Known rows, with every step that occurs
L > X > Z: -4.990  3.624  -0.278  -3.260  0.578  -3.048  -1.326  -0.075  -1.108  1.032  -0.854  3.680  -0.042  1.445  0.006  2.286  -1.056  1.872  0.757  -0.645  2.379
X > Z > G > L > E: -2.355  5.808  -2.432  -2.277  0.872  0.280  -0.997  -2.974  -0.301  0.816  -5.372  3.721  -2.792  5.166  0.242  -0.541  1.335  3.629  1.844  0.120  0.053
L > X > Z > A: -5.719  3.437  -1.777  -3.581  1.583  -1.660  -0.471  0.965  -0.271  0.992  -1.967  3.785  -1.161  2.722  0.860  2.030  -0.824  2.844  0.837  -1.051  3.178
G > L > D > Z: 1.348  -0.659  2.491  -0.536  -0.778  -1.209  -1.336  -3.157  1.919  -0.744  -4.486  1.657  -0.952  2.353  0.807  0.968  -1.251  0.015  -0.561  0.040  -2.107
X > Z: -1.866  3.622  -3.356  -0.826  0.169  -1.461  -0.528  -2.238  -1.395  1.333  -1.353  3.252  -2.415  2.370  -0.739  -0.800  -0.066  2.334  1.786  0.905  1.203
X > L > D: -0.951  -3.807  -0.172  -0.682  -1.293  -1.132  2.674  -2.021  -2.323  -3.765  -1.639  3.552  -2.359  1.449  0.193  1.773  0.086  1.792  1.303  0.023  1.888
G > Z > E > L: 0.158  5.243  -2.514  3.873  -2.290  -2.612  0.531  0.860  1.174  0.937  -0.418  3.800  -0.239  5.818  0.253  1.946  1.409  0.813  -1.564  -1.143  -1.594
E > L > D: 0.826  -2.659  -0.602  -0.976  -0.435  -0.416  0.034  -0.782  1.122  -6.095  0.485  1.317  0.899  0.927  1.898  0.813  -0.422  3.535  0.915  -0.417  -1.983
Z > A > L: -0.526  0.156  -1.932  -2.436  1.828  4.259  -0.501  2.268  2.660  -1.751  -2.369  -1.497  -0.559  5.014  2.249  -0.144  -1.650  3.288  0.163  -1.054  1.095
A > L > X > Z > G: -2.413  4.711  1.596  -5.490  0.422  0.592  -3.933  0.019  0.428  -2.082  -1.166  0.136  2.203  4.935  1.301  1.958  -2.947  4.100  0.528  -1.754  0.399
L > D: -0.606  -2.819  -0.209  -1.997  1.644  -1.165  0.136  -2.636  -0.769  -1.740  0.527  2.645  -0.833  -1.168  2.519  1.467  0.673  -0.977  1.917  -0.376  -0.550
E > L > X > Z: -2.259  1.752  -0.674  -1.833  -1.339  -1.669  -0.872  0.967  0.917  -4.077  -0.494  2.074  1.613  2.772  0.093  1.413  -1.637  5.510  -0.062  -0.661  0.099
Z > G > L: 0.168  4.170  1.073  -1.361  0.332  2.232  -1.294  -0.625  2.325  0.404  -5.549  0.177  -0.613  3.684  0.348  -1.158  2.221  2.342  -0.002  -1.687  -1.928
L > X > Z > E: -4.206  4.503  -2.309  -1.207  0.576  -3.453  -0.829  0.203  -1.776  1.788  -1.058  4.533  -0.422  2.389  0.565  4.112  -0.801  0.564  -0.570  -1.816  2.838
A > L > D > Z > E: 1.809  0.252  1.447  -2.077  1.112  0.908  -2.511  -1.298  0.343  -4.343  -0.092  -0.158  1.366  3.773  3.160  2.590  -3.285  1.710  -0.155  -2.101  -2.189
G > Z: -1.616  4.553  0.437  0.819  -1.435  -2.281  -0.012  -0.183  1.252  2.065  -0.089  2.779  -0.463  3.490  -0.499  -0.400  1.376  0.619  0.531  0.634  -1.314
A > L > E: 0.071  -0.546  2.127  -4.037  0.363  2.041  -2.331  -0.821  0.139  -4.190  0.035  -2.078  2.426  3.721  2.166  2.549  -3.387  1.186  -0.102  0.172  -0.382
D > L > E: 0.147  -0.288  2.119  0.532  -0.135  2.082  -0.074  0.578  -1.163  -5.476  -0.075  -2.697  -0.176  3.696  0.696  1.902  -1.422  3.211  0.256  -0.668  -1.564

Rows
0.842  -0.765  0.500  -0.681  0.950  0.665  0.121  -0.096  1.802  -7.229  -0.865  1.446  0.807  2.295  2.635  -0.192  -0.292  5.734  0.975  -1.693  -3.950 => E > L > D > Z > G
-0.233  2.730  0.954  -2.385  1.176  1.702  -1.194  -1.906  1.874  -0.485  -5.255  1.546  -1.057  3.073  1.687  -0.324  2.555  1.870  0.996  -1.931  -2.116 => Z > G > L > D
-1.784  -3.324  0.435  -0.388  -1.401  -0.177  3.329  -0.832  -2.548  -4.028  -2.168  2.260  -1.662  2.738  -0.235  2.507  -0.546  1.596  0.022  0.915  2.630 => X > L > E
-0.801  -1.233  -2.128  -3.478  2.672  3.609  -0.359  0.864  2.214  -2.633  -1.995  -0.268  -0.998  4.450  3.450  0.590  -1.450  2.875  1.122  -1.166  0.872 => Z > A > L > D
0.559  -0.996  -0.540  1.055  2.555  -1.216  0.717  -1.700  -0.948  -2.379  -0.490  3.401  -1.347  0.825  3.579  2.608  -0.171  -0.477  0.364  -2.219  -2.070 => L > D > Z > E
1.939  -0.070  1.069  0.819  -0.911  -1.276  -0.994  -3.056  1.346  -0.102  -4.589  2.170  -1.238  2.953  1.117  2.169  -0.955  -0.967  -1.334  -0.782  -1.792 => G > L > D > Z > E
1.115  -2.016  0.544  -0.149  0.116  -0.317  0.186  -0.236  1.455  -7.053  0.070  1.299  0.878  1.715  2.110  0.395  -1.204  4.837  0.561  -0.910  -3.279 => E > L > D > Z
-0.940  -2.013  -0.113  -1.092  3.707  0.352  0.998  -0.777  0.583  -3.104  -1.329  2.583  -2.126  1.221  3.883  0.478  -0.141  1.866  1.888  -1.446  -1.671 => L > D > Z > A
-0.839  3.044  1.266  -2.284  1.040  2.466  -0.789  -1.113  1.762  -0.579  -5.626  0.574  -0.563  3.964  1.344  0.185  2.159  1.708  0.074  -1.300  -1.700 => Z > G > L > E
-2.732  1.556  -1.774  -2.070  -0.549  -0.678  -0.403  1.702  1.508  -4.073  -1.341  2.224  0.815  3.742  0.709  1.157  -1.432  6.271  0.030  -0.968  0.660 => E > L > X > Z > A
-0.393  0.805  1.145  -0.612  3.105  3.308  0.146  2.115  2.088  -3.836  -2.622  -0.936  -0.592  5.134  2.903  -0.147  -2.763  4.613  -0.400  -1.430  -1.890 => D > Z > A > L > E
-0.682  -0.046  1.441  -1.597  3.670  0.272  0.087  -1.614  0.059  -3.434  -1.289  2.718  -1.190  0.870  3.596  0.096  1.039  2.283  2.193  -2.227  -3.320 => L > D > Z > G
-2.490  3.550  0.363  -0.633  0.014  0.665  -1.171  1.912  -0.421  -3.189  -1.418  -0.580  -1.122  5.169  0.026  1.531  -1.945  5.963  0.739  -2.036  0.479 => D > L > X > Z > A
-1.074  5.705  -1.824  3.087  -2.173  -3.252  0.196  1.365  1.138  0.942  -0.367  4.255  0.343  5.653  0.494  2.910  0.987  0.888  -1.687  -1.602  -1.029 => G > Z > E > L > X
-1.844  4.651  2.008  -2.659  0.589  1.247  -1.774  0.133  2.199  0.483  -5.449  0.879  0.128  3.577  0.605  0.273  1.730  2.338  -0.286  -2.251  -1.096 => Z > G > L > X
0.020  4.350  -6.412  2.263  -0.708  -1.756  0.122  -1.409  -1.634  0.187  -1.636  4.382  -2.226  4.518  0.142  1.711  -0.102  2.592  -0.238  -0.756  1.037 => X > Z > E > L
-2.423  6.062  -3.400  -1.762  1.661  0.329  -0.640  -1.907  -0.885  0.862  -3.128  3.547  -2.811  3.642  0.228  -1.643  1.930  4.242  2.666  -0.711  0.110 => X > Z > G
